Each row comes from the steps of one walk. Every step used is in the known rows, and no mark comes twice. Write the walk behind each row, first mark first.
Known rows:
X -> B -> W -> G: [ 0.40 -0.62 -2.68  1.64 -0.34  3.12  1.00 -0.66  0.44 -1.74 -0.11 -1.57
  2.52  1.04  0.46 -0.31 -0.28  0.29  0.01  0.32  1.73 -4.24 -1.93]
X -> B -> W -> F -> Z -> G: [-0.17  0.76 -2.28  0.52 -0.40  3.92  0.52 -0.06  1.27 -0.71  0.27 -0.61
  2.61  1.11 -0.69 -0.61 -0.19  0.62  0.20 -1.17  1.76 -3.49 -2.53]
Z -> F -> M -> B -> W: [ 0.16 -0.09 -1.53  0.03 -2.96  1.86  1.59  0.34 -0.70  0.58 -1.05 -0.37
  1.75  3.02 -1.56  2.77  0.81  0.90  1.01  1.15 -1.15 -4.29  0.42]
K -> G -> M -> B -> W -> F: [-0.14 -0.89 -1.86  0.59 -1.19  1.89  0.99 -0.99 -1.45 -3.47 -0.26 -1.28
  1.71  1.39 -1.30  1.62  1.03 -0.46  1.57  1.40 -0.16 -6.45 -1.12]
X -> B -> W: [ 0.87 -0.65 -2.96  1.31 -0.35  1.82  1.18 -0.09  0.33 -1.45  0.66 -1.27
  1.91  1.20  0.57  0.92 -0.56  0.57  0.49  1.05  1.33 -3.07 -2.04]
C -> B -> W -> G -> Z -> F: [ 0.81  0.54 -0.67  0.62 -0.57  3.18  0.86 -1.29 -1.65 -2.81 -2.22 -0.26
  2.69  2.40 -1.23  3.02 -0.39 -1.30 -0.04  0.13  0.30 -3.39 -0.43]
K -> G -> Z -> F -> M -> B: [ 1.98 -0.43 -1.21 -1.14 -1.83  1.39  1.06 -0.74 -0.90 -1.22 -0.73  0.35
  0.21  1.81 -2.05  3.96 -1.01 -2.40  0.74 -0.18 -0.87 -2.61 -0.51]
K -> G -> M -> B -> S: [ 1.24 -0.53 -1.57  0.65 -0.75  1.59  0.96 -1.08 -1.46 -3.34  1.49 -0.79
  1.19  1.44 -1.53  2.65 -0.22 -0.52  0.75  1.60 -1.55 -5.07 -2.04]
L -> F -> Z: [ 1.95  1.63 -1.85 -0.57 -1.52  0.01 -0.32  0.29  0.47 -0.68 -0.33  2.64
  1.22  1.90 -1.27  1.38 -2.32  0.12  1.36 -1.87 -0.44 -4.24 -1.59]
X -> B -> W -> G -> Z: [ 2.24 -0.92 -2.55  0.89  0.62  3.02  0.86 -0.69 -0.43 -2.43 -0.47 -0.92
  2.19  0.60  1.05  0.11 -0.40 -1.41 -0.08 -1.32  2.32 -3.99 -1.91]
W -> F -> Z -> G -> K: [ 2.60  2.17 -0.60 -0.55 -1.63  2.15 -0.84  0.08 -0.30 -1.35  0.06  0.56
  2.89  2.39 -1.29  0.55 -1.07  0.17 -0.55 -3.04  0.30 -2.73 -2.29]
K -> G -> M -> B: [ 1.79 -0.71 -1.77  0.06 -1.41  0.68  0.92 -0.58 -1.53 -2.55  0.59 -0.40
  1.06  1.56 -1.43  2.74 -0.52 -1.58  0.61  0.77 -0.80 -3.87 -1.63]
F -> M -> B -> S: [ 1.90  0.09 -1.93  0.46 -2.33  1.25  0.79  0.08 -0.53 -0.74  0.54  0.16
  2.11  1.88 -1.09  1.36 -0.03  1.49  0.72  0.41 -1.38 -4.95 -0.51]
L -> F -> M -> B: [ 1.96  0.55 -2.31 -0.28 -4.22  0.42  0.68  0.76 -0.20 -0.09 -0.99  1.67
  1.28  2.72 -1.89  1.99 -0.84  0.19  2.44 -1.50 -1.13 -4.99  0.54]
M -> B -> W -> G -> Z: [ 2.23  0.12 -2.03  0.58 -0.37  3.09  0.74 -1.20 -1.82 -1.83 -1.29 -0.83
  2.56  1.12  0.41  0.37  0.42 -0.84  0.23 -2.29  1.02 -5.47 -0.25]
H -> B -> S: [ 0.49  1.48 -1.92  0.61 -0.98  1.62 -0.38 -0.22  0.19 -2.03  1.06  0.80
  1.96  1.64 -0.45  0.87 -1.34  1.14  0.32  1.19 -0.14 -2.87 -1.25]
C -> B -> W: [ 0.55  0.28 -1.87  1.50 -1.08  0.98  0.73 -0.59 -1.05 -2.66 -0.64 -0.47
  3.07  2.60 -0.59  2.64 -0.65  0.86  0.55  1.29 -0.04 -3.60 -0.90]
W -> G: [ 1.83  1.34 -1.82  1.05 -0.80  1.32 -0.30 -0.64  0.00 -1.40 -0.37 -0.10
  2.73  1.53 -0.71 -0.08 -1.60 -0.04 -0.62 -0.16 -0.14 -3.44 -1.53]
Z -> F -> M -> B -> W -> G: [-0.34 -0.17 -1.33  0.29 -2.89  3.21  1.30 -0.20 -0.59  0.32 -1.81 -0.58
  2.40  2.83 -1.66  1.69  1.08  0.59  0.49  0.47 -0.82 -5.39  0.57]
H -> B -> W -> F -> M: [-0.37 -0.04 -2.06  0.04 -2.70  0.78 -0.16  0.98  0.37 -1.50 -1.03  1.24
  2.52  2.38 -0.42  0.57  0.71  1.28  1.22  1.12  0.59 -4.97  0.17]
W -> F -> M -> B: [ 1.72  0.48 -1.93 -0.16 -3.15  0.85  0.30  0.24 -0.27 -0.58 -0.87  0.39
  2.33  1.42 -1.42  0.06  0.17  0.99  1.22 -0.54 -0.04 -4.66  0.37]
K -> G -> M: [ 2.08 -0.66 -1.65  0.44 -0.64 -0.74  0.29 -0.25 -0.79 -3.14  0.95  0.22
  1.19  1.99 -1.26  2.96 -1.48 -1.75  0.17  1.92 -1.20 -3.17 -2.81]

Write each row's walk:
[ 1.10 -0.55 -1.32 -0.63 -1.36  1.25  0.60  0.36 -1.74 -1.60 -0.66  0.83
  2.38  1.27 -0.60  0.46  1.77  0.81  0.88 -0.70  0.62 -6.86 -0.86]
G -> M -> B -> W -> F -> Z
[ 3.43  1.55 -0.69 -0.50 -1.44  1.48 -0.46  0.31 -0.69 -0.77  0.55  0.67
  2.62  2.98 -0.80  1.79 -1.63 -0.31 -1.14 -3.05 -0.22 -1.74 -2.68]
F -> Z -> G -> K
[ 1.22  1.29 -0.93 -0.32 -2.10  4.05  0.22 -0.36 -1.33 -1.00 -0.59 -0.77
  3.19  2.37 -0.90  0.53  0.93  0.90  0.28 -3.52  0.76 -5.10 -0.91]
M -> B -> W -> F -> Z -> G -> K
[ 1.97  0.92 -0.98 -0.22 -1.30  2.75  0.64  0.38 -1.29 -0.63  1.20  0.78
  2.28  2.33 -1.87  1.56  0.30  0.15 -0.42 -1.42 -1.45 -4.11 -2.30]
F -> Z -> G -> M -> B -> S
[ 2.46 -0.11 -1.58  0.25 -2.06  1.67  0.61  0.01 -1.85 -1.43 -0.60  0.07
  2.51  1.71 -1.05  0.70  0.38 -0.83 -0.09 -0.75 -0.26 -4.58 -0.87]
W -> G -> M -> B
[-0.30  0.74 -1.26 -0.71 -1.70  2.27 -0.30  1.19 -0.41 -1.46 -0.41  1.84
  2.77  2.81 -1.32  0.77  0.99 -0.12  0.11 -0.64  0.57 -4.24 -1.55]
H -> B -> W -> F -> Z -> G -> M
[ 3.13  0.18 -1.22 -1.25 -2.55  1.00  1.05  0.36 -1.24  0.18 -1.11  1.04
  0.99  2.13 -1.55  3.01 -0.39 -1.39  0.59 -1.02 -0.49 -2.26  0.21]
G -> Z -> F -> M -> B
[ 1.97  2.10 -1.47  0.02 -0.75  1.43 -0.35  0.14  0.50  0.23  0.56  1.07
  2.44  2.34 -1.41  0.96 -1.96 -0.10 -0.95 -1.66 -0.60 -1.74 -2.63]
F -> Z -> G
[ 1.46  1.35 -1.94  0.98 -1.00  2.28  0.65 -1.01 -0.69 -1.32  0.96 -0.82
  2.04  1.12 -0.84  0.63 -0.66  1.56  0.62  0.22 -0.76 -4.20 -0.96]
M -> B -> S
[ 1.71 -0.77 -1.95  0.57 -1.73  0.88  1.32  0.41 -2.21 -1.54 -0.01 -0.43
  2.24  2.35 -0.33  2.03  1.15  0.06  0.78  0.57 -0.43 -5.16 -0.82]
G -> M -> B -> W
[ 3.19  1.80 -1.18  0.56 -1.96  1.74 -0.17  0.11 -0.81 -1.28  0.70 -0.73
  2.86  3.40 -1.08  2.04 -1.70 -0.53 -0.66 -1.72 -0.72 -1.02 -2.19]
Z -> G -> K
[ 0.42  0.47 -2.23  1.27 -1.18  3.29  0.80 -1.15 -0.92 -1.09 -1.01 -1.49
  3.03  1.55 -0.19 -0.11  0.41  0.75  0.39 -0.71  0.45 -5.79 -0.26]
M -> B -> W -> G
[ 0.06  0.92 -1.26 -0.27 -0.70  3.43  0.14 -0.54 -0.73 -1.56 -1.68  0.73
  1.84  2.13 -0.50  1.58 -0.28 -1.39  0.00 -0.18  1.01 -2.97 -0.23]
H -> B -> W -> G -> Z -> F
[-0.23  1.84 -1.74  0.21 -1.29  4.00  0.32 -0.61 -0.18 -0.14 -0.68 -0.47
  2.95  1.66 -1.34 -0.39  0.61  1.20  0.50 -2.10  0.47 -5.10 -0.96]
M -> B -> W -> F -> Z -> G
[ 1.11 -0.55 -0.58 -0.26 -3.65  3.27  1.22  0.00 -1.81 -0.67 -1.83 -0.88
  2.60  3.53 -1.12  2.46  1.45  0.46  0.25 -0.98 -0.50 -5.40  0.44]
Z -> F -> M -> B -> W -> G -> K
[ 0.08 -1.15 -1.36 -0.54 -0.70  1.72  0.67 -0.74 -1.36 -2.94 -0.31  0.15
  1.58  0.96 -1.03  1.44  1.16 -0.19  1.07  0.15  0.30 -7.18 -1.61]
K -> G -> M -> B -> W -> F -> Z
[ 1.88 -0.06 -1.43  0.82 -1.93  3.41  0.73 -0.91 -2.12 -2.05 -0.94 -1.78
  3.06  2.19  0.25  0.72  0.79  0.56  0.02 -2.20  0.71 -5.80 -0.26]
M -> B -> W -> G -> K
[ 2.48  1.55 -0.90 -0.09 -0.36  2.15  0.05 -0.80 -0.64 -1.25 -1.09  0.33
  1.62  1.63 -1.22  1.37 -1.70 -1.93 -0.56 -0.71 -0.07 -2.03 -1.25]
W -> G -> Z -> F
[ 2.40  0.98 -1.73  0.35 -2.47  1.89  0.82  0.63 -1.44 -0.51  0.42 -0.31
  2.41  2.91 -2.02  1.97 -0.10 -1.20  0.09 -1.05 -1.17 -2.16 -1.32]
Z -> G -> M -> B
